Each row comes from the steps of one walk. Every step used is in the known rows, and no mark comes twice. Write the walk behind each row, first mark first.
Known rows:
q n x: -1.57	6.75	-1.31	0.36	1.14	-0.71	-0.94	1.65	-0.76	-0.04	1.40	2.78	0.67	-0.73	1.88	-2.45	-1.11	2.99	-1.71	0.57	0.34	1.37	-0.41	-0.63	0.45	1.48	-0.13	0.45
a k f q: -2.85	0.01	1.58	1.25	-0.89	-1.95	2.43	0.05	-2.90	0.82	-0.26	3.69	1.19	0.90	2.08	-2.86	-0.28	2.58	0.02	5.65	-0.31	-1.16	1.33	0.56	0.31	-0.51	0.15	2.04
x n: -2.94	0.08	0.68	-0.88	-2.67	0.73	0.55	0.94	0.37	-0.58	-0.14	1.10	0.13	-1.10	1.08	-1.96	-0.05	2.80	0.42	1.57	0.20	1.29	0.20	0.56	0.59	5.11	-0.25	0.69
x n c a k f: -3.02	-0.87	1.49	2.01	-2.01	-1.51	0.47	0.84	-3.84	-0.26	1.34	0.58	1.60	1.81	1.44	-2.03	0.23	3.60	0.79	3.35	0.68	-0.44	0.40	-1.04	0.49	1.27	0.86	0.72
k e: -2.53	0.26	0.16	-0.17	-1.02	0.02	0.31	0.27	-0.91	0.35	-0.92	0.72	1.98	0.11	3.01	-0.07	0.13	1.20	1.49	-2.88	1.37	0.62	0.94	0.00	-0.62	0.33	0.19	0.80
e k f q n: -2.95	0.71	1.28	-0.80	-0.17	-0.85	1.47	0.54	-2.79	0.25	2.16	3.91	1.21	-0.30	1.83	-3.14	-1.35	3.13	-2.50	4.06	-1.11	1.79	0.83	0.68	0.64	2.92	0.53	1.87
c a k f q b: -2.87	0.21	2.07	1.00	-0.47	-1.86	-0.74	-0.66	-2.60	1.30	1.15	2.62	1.24	0.87	1.23	-4.41	-1.49	2.74	-0.79	3.96	-0.80	0.15	0.79	0.35	0.45	-0.17	0.96	1.59
a c x n: -3.16	3.55	1.16	-0.23	-1.21	-0.60	0.32	0.77	0.31	-1.36	0.02	0.51	-0.06	-1.41	0.30	-2.53	-1.84	3.56	0.61	1.38	0.51	1.82	-0.59	-0.17	0.34	5.01	-0.28	0.83
n c a: 0.03	-0.25	-0.08	0.40	-0.85	-2.91	0.34	0.13	-1.94	-0.63	3.15	-0.05	1.78	0.57	1.64	-1.59	0.26	1.64	0.66	0.67	0.13	0.92	-0.67	-2.52	1.20	0.05	-0.24	0.58
e k a c x n: -3.66	3.45	1.39	-1.77	-1.25	-0.61	0.67	0.05	-0.03	-1.51	0.84	1.74	0.23	-1.18	0.54	-2.01	-1.75	3.97	0.94	0.96	0.91	1.53	-0.50	-0.23	0.36	4.65	-0.55	0.72
a k x n: -4.10	-0.17	0.84	-0.12	-3.70	0.57	0.60	0.92	0.95	-0.93	-0.20	1.70	0.39	-0.29	1.18	-2.32	0.06	3.75	1.54	0.96	0.78	0.51	0.99	0.64	-0.29	4.94	-0.27	0.64
q f k x n c a: -1.52	-0.73	0.33	-1.61	-2.11	-2.79	0.16	0.49	-1.19	-0.83	3.05	0.10	1.80	0.06	1.03	-3.28	-0.11	2.76	0.54	0.76	0.04	-0.04	-0.37	-2.11	1.20	2.30	0.77	0.52
k f q a c: -2.04	-0.38	1.15	1.22	0.29	-2.40	0.23	-0.21	-1.51	-0.68	3.14	5.09	1.43	-1.51	0.58	-2.73	-4.59	3.41	-1.94	3.56	-0.60	1.87	-1.08	-0.29	-0.29	0.17	-0.06	0.94
c a k x: -2.45	0.30	0.35	1.32	-2.39	-1.53	0.46	-0.37	-0.37	-1.18	1.60	1.11	1.17	1.53	1.84	-1.65	-0.21	2.54	2.54	-0.45	0.80	-1.09	1.28	-0.69	-0.46	0.26	0.01	0.76
x n c a k: -1.75	-1.23	0.42	1.56	-2.65	-1.97	-0.45	1.00	-0.56	-1.57	2.41	0.44	0.53	1.89	0.34	-3.43	0.28	3.20	1.20	0.82	0.84	0.44	0.06	-1.86	0.16	1.39	-0.58	0.80
e k x n: -3.47	0.19	0.99	-3.20	-3.48	0.60	1.15	0.22	0.20	-0.63	-0.50	1.47	0.69	-0.83	1.84	-1.19	0.05	3.07	1.46	0.52	0.42	0.41	0.74	1.04	0.26	4.91	-0.48	0.90
a c: -1.37	-0.88	0.25	0.94	-0.45	-0.95	-0.74	-0.22	-0.30	-1.25	-0.10	1.20	1.00	-1.15	0.92	-1.63	-3.65	2.27	-1.04	1.21	0.02	2.11	-1.40	-0.46	-0.41	0.51	-0.29	0.58
z k f: -2.69	-0.29	1.14	0.36	-1.44	-0.59	0.04	-0.41	-4.30	0.26	0.98	0.92	2.02	0.78	2.69	-0.14	-0.34	1.65	0.04	3.31	0.21	0.03	0.92	0.43	0.23	0.39	1.78	0.15
c a: -0.27	0.77	0.48	0.34	-1.22	-2.34	0.58	-0.55	-1.51	-1.05	3.48	-0.51	0.63	0.70	1.45	-1.43	-0.66	1.18	1.43	0.37	0.14	-0.33	0.01	-1.68	1.19	0.48	0.07	0.93
k x: -2.36	0.86	-0.05	0.07	-1.36	-0.40	0.86	-0.56	-0.59	-0.23	-0.28	1.86	1.85	-0.25	2.95	-0.29	-0.02	1.68	1.60	-0.24	0.22	-0.27	1.11	0.46	-0.23	0.53	0.14	0.58
x n c a k f q: -2.94	-0.49	1.87	1.01	-1.42	-2.54	2.55	0.56	-2.89	0.67	0.74	3.42	1.50	0.79	1.65	-3.40	-0.05	3.32	0.02	5.99	-0.07	-0.51	0.80	-0.40	0.69	0.92	-0.11	1.82
e k: -0.83	-0.05	0.33	-4.62	-1.76	-0.40	0.55	-0.87	-1.82	-0.61	-0.42	0.71	0.58	0.72	2.37	-0.49	0.04	1.07	0.68	-0.21	-0.21	-0.47	0.34	0.86	0.48	-0.07	-0.60	1.60
x n c: -1.94	-1.30	-0.36	-0.59	-1.62	-0.35	-0.01	1.55	-0.70	0.04	-0.56	1.73	1.98	-1.04	1.64	-1.93	1.09	2.95	-0.64	1.73	0.06	2.79	-0.75	-0.65	0.57	3.11	-0.61	0.23
f q e: -2.40	0.31	0.81	-0.21	-0.05	-0.18	-0.53	0.90	-0.99	-0.56	-2.15	1.67	1.68	-0.69	1.44	-2.61	-1.54	0.41	0.26	2.46	-1.27	0.86	0.55	0.58	0.27	0.41	0.06	1.25
f k x n: -3.94	0.04	0.86	-3.14	-3.55	0.10	0.64	0.24	0.67	-0.14	-0.30	1.59	0.83	-1.06	1.37	-3.24	-0.09	3.14	1.53	0.87	0.26	0.07	0.92	0.86	0.35	5.04	-0.31	0.94
x n c a: -0.75	-0.49	0.35	-0.09	-1.73	-2.41	0.47	0.61	-1.31	-0.75	3.14	-0.11	1.43	0.12	1.14	-2.04	0.27	2.42	0.72	1.17	0.27	1.26	-0.77	-2.33	1.30	2.38	-0.40	0.50

Which walk is each row?
-1.13	5.42	-0.30	0.43	1.28	-2.31	0.30	0.53	-1.96	-0.50	0.00	0.75	1.68	0.08	1.91	-1.59	0.79	2.03	0.93	0.40	0.14	1.24	-0.26	-1.15	0.59	-0.15	-0.17	0.83
n c x
-2.77	-1.40	-0.27	0.00	-2.27	-0.50	0.01	1.61	-0.29	-0.19	-0.56	2.19	2.23	-0.46	1.72	-2.14	1.22	3.61	0.13	1.26	0.38	2.26	-0.27	-0.71	-0.02	2.97	-0.60	0.19
a k x n c
-2.42	0.53	1.49	0.41	-0.23	-1.85	2.84	-0.23	-3.17	1.27	-0.37	3.64	1.57	-0.05	2.60	-2.01	-0.37	2.02	-0.26	5.72	-0.53	-0.88	1.08	0.69	0.72	-0.31	0.34	1.94
k f q
-2.73	0.46	0.08	-3.14	-2.08	-1.24	0.43	-1.05	-0.52	0.25	-0.22	1.83	1.90	-0.09	2.53	-2.83	-0.13	1.81	1.93	-0.32	-0.07	-1.34	1.45	0.68	0.03	0.30	-0.11	1.13
f k x
-3.85	3.34	1.19	-0.57	-1.41	-0.66	0.15	0.14	0.26	-1.62	1.63	1.84	0.38	-1.33	0.34	-2.16	-1.93	3.81	0.81	1.33	0.95	2.18	-0.35	-0.43	0.22	4.99	-0.08	0.18
z k a c x n
-3.24	-1.46	0.16	-1.10	-0.20	-1.39	-0.94	-1.17	-0.29	-1.35	1.76	3.84	1.68	-1.35	0.69	-3.15	-3.95	3.52	-1.07	0.75	0.53	0.92	-1.02	-0.95	-0.38	0.06	0.89	0.20
q f k a c
-2.89	-0.15	0.31	-3.43	-1.74	-0.83	-0.05	-0.22	-0.90	0.88	-0.92	0.72	2.06	0.28	2.58	-2.55	0.06	1.27	1.79	-3.03	1.11	-0.41	1.20	0.17	-0.35	0.15	-0.04	1.37
f k e
-2.24	5.54	1.28	0.92	1.24	-3.22	0.28	-0.51	-2.24	-1.18	3.19	3.00	1.17	-0.50	0.70	-2.44	-3.40	2.99	-0.01	2.41	-0.03	1.18	-0.28	-0.66	-0.01	0.21	0.42	0.94
z k f q a c x
-0.98	-0.44	0.56	-1.68	-2.19	-2.44	0.77	0.19	-1.52	-0.76	2.89	0.10	1.69	0.37	1.56	-1.60	0.27	2.49	1.18	0.57	0.33	0.77	-0.51	-2.04	1.19	2.16	-0.59	0.63
e k x n c a
-2.48	-1.16	0.51	-1.13	-0.32	-0.95	-0.17	-1.45	-0.76	-1.44	1.51	3.79	1.57	-1.02	1.34	-0.83	-3.49	3.16	-0.42	0.42	0.83	1.88	-1.27	-0.72	-0.41	-0.08	-0.60	0.36
e k a c
-3.07	-0.39	1.18	2.20	-1.39	-0.58	0.32	0.50	-3.80	-0.04	-0.18	1.20	1.37	1.77	1.97	-1.49	0.07	2.79	0.60	3.04	0.49	-0.93	0.97	0.20	0.00	-0.14	1.11	0.92
a k f
-3.23	-0.45	0.11	-3.31	-1.48	-0.66	-0.48	0.12	-0.85	0.36	-0.88	0.52	1.98	0.17	2.27	-2.99	-0.36	1.51	0.73	-3.07	0.77	-1.34	1.29	0.28	-0.44	0.24	1.74	1.19
q f k e
-3.01	-0.91	0.66	0.80	-2.44	-0.94	-0.06	1.17	-0.52	-0.48	0.73	0.25	1.62	1.46	1.69	-1.83	0.38	2.70	2.02	-2.67	2.02	0.73	0.70	-1.43	-0.66	1.48	-0.25	0.79
x n c a k e
-3.94	3.43	1.22	-1.76	-1.33	-0.97	0.32	0.12	0.32	-1.21	0.96	1.83	0.37	-1.43	0.26	-3.48	-1.81	4.04	1.03	1.19	0.77	1.45	-0.37	-0.35	0.41	4.76	-0.36	0.81
f k a c x n
-2.69	-0.92	0.29	1.14	0.14	-0.93	-0.34	-1.12	-0.29	-1.31	1.73	3.97	1.66	-1.43	1.20	-1.12	-3.60	3.30	-0.56	0.87	0.91	2.27	-1.24	-1.05	-0.49	0.17	-0.24	-0.02
k a c
-1.27	-0.50	0.70	-1.74	-2.00	-2.05	0.01	0.55	-1.52	-1.15	2.16	-0.37	1.98	0.21	1.32	-1.75	-0.12	2.17	1.28	0.40	0.07	1.10	-0.58	-2.02	1.13	2.28	-0.44	0.49
q e k x n c a
-3.72	-0.02	1.12	-0.02	-3.74	-0.11	0.75	0.76	0.79	-1.19	1.02	1.08	0.35	0.04	0.95	-2.40	-0.12	3.67	1.93	0.83	0.85	0.20	0.87	-0.04	0.05	4.97	-0.26	0.61
c a k x n
-2.89	0.12	0.12	-3.03	-0.78	-0.33	1.05	-1.79	-1.59	-0.67	2.24	4.74	1.65	0.09	2.68	0.10	0.16	2.46	1.27	-0.34	1.13	0.08	0.67	-0.19	0.39	-0.43	-0.40	0.60
e k a
-3.34	-0.53	1.75	0.60	-0.84	-0.89	-0.44	1.64	-2.34	-0.54	-1.23	1.43	2.17	0.17	0.90	-3.35	-1.24	1.89	0.39	3.95	-0.80	0.80	0.25	-0.40	0.48	1.50	0.35	1.13
x n c a k f q e
-2.83	-1.30	0.36	0.63	-0.51	-0.94	-0.91	-1.40	-0.36	-1.56	2.68	3.80	1.78	-1.13	1.08	-1.03	-3.84	2.96	-0.62	0.97	1.02	2.69	-1.08	-1.02	-0.70	0.33	0.06	-0.53
z k a c
-3.80	3.57	1.16	-0.23	-0.96	-0.57	0.49	0.38	0.30	-1.44	0.95	1.88	0.33	-1.49	0.43	-2.26	-1.76	4.04	0.88	1.29	0.94	1.93	-0.50	-0.41	0.31	4.82	-0.29	0.52
k a c x n
-3.78	-0.03	0.83	-1.33	-3.66	0.56	0.45	0.28	0.63	-0.73	0.67	1.52	0.90	-0.93	1.63	-1.37	-0.28	2.86	1.20	1.08	0.56	1.22	0.88	0.79	-0.07	5.31	0.15	0.12
z k x n
-2.33	1.21	1.11	0.40	0.12	-2.43	1.63	0.01	-2.61	0.42	4.61	6.69	1.50	-0.67	1.62	-2.61	-1.40	2.84	-0.93	4.09	-1.01	0.12	0.95	0.47	0.49	-0.01	0.29	1.38
k f q a
-2.94	5.06	0.42	-0.40	1.39	-2.47	-0.29	-0.85	-1.02	-1.72	1.55	2.16	1.10	-0.64	0.70	-2.92	-2.85	3.24	0.44	0.11	0.51	0.19	-0.43	-1.08	0.01	0.06	1.09	0.61
q f k a c x
-3.48	0.04	0.65	-3.13	-0.34	-0.23	0.67	-1.37	-1.63	-0.81	1.29	4.99	2.06	-0.11	2.39	-0.72	-0.56	2.08	1.26	0.52	0.55	0.27	0.72	0.03	0.34	-0.49	-0.38	0.80
f q e k a
-1.65	5.84	0.57	1.05	1.50	-2.69	-0.28	-0.18	-1.09	-1.66	2.68	2.20	0.74	-0.81	0.52	-2.21	-3.09	2.81	0.28	0.35	0.00	1.42	-0.71	-0.87	-0.05	0.34	-0.04	0.82
q a c x
-2.05	5.72	1.43	-0.30	1.42	-3.23	0.83	-0.60	-2.50	-1.08	2.34	2.97	1.00	-0.42	0.84	-2.25	-3.12	3.08	0.17	2.05	-0.17	0.63	-0.50	-0.49	0.15	-0.17	-0.07	1.47
e k f q a c x
-2.94	0.06	1.71	0.90	-0.41	-1.01	-0.38	0.97	-2.58	-0.67	-1.02	1.14	1.79	0.55	1.09	-2.99	-1.64	1.18	0.78	3.47	-0.93	-0.15	0.70	-0.10	0.37	0.12	0.64	1.31
c a k f q e
-2.61	-0.26	1.48	2.28	-1.57	-1.59	0.46	0.24	-4.08	-0.39	1.50	0.38	1.23	2.14	1.70	-1.63	-0.12	2.82	1.11	2.90	0.63	-1.33	0.84	-0.73	0.37	-0.12	1.14	1.01
c a k f
-2.45	5.26	0.45	1.43	1.31	-2.66	0.64	1.16	-2.86	-0.40	1.22	2.28	1.77	0.52	1.39	-3.20	0.14	3.48	-0.42	2.41	-0.10	1.80	0.21	-1.18	0.47	0.96	0.19	1.25
a k f q n c x
-2.25	5.33	0.49	0.52	1.30	-2.65	0.58	0.70	-3.10	-0.27	1.81	2.12	2.12	0.13	1.76	-2.58	-0.09	2.89	-0.59	2.49	-0.22	2.31	0.15	-1.04	0.65	1.20	0.58	0.83
z k f q n c x
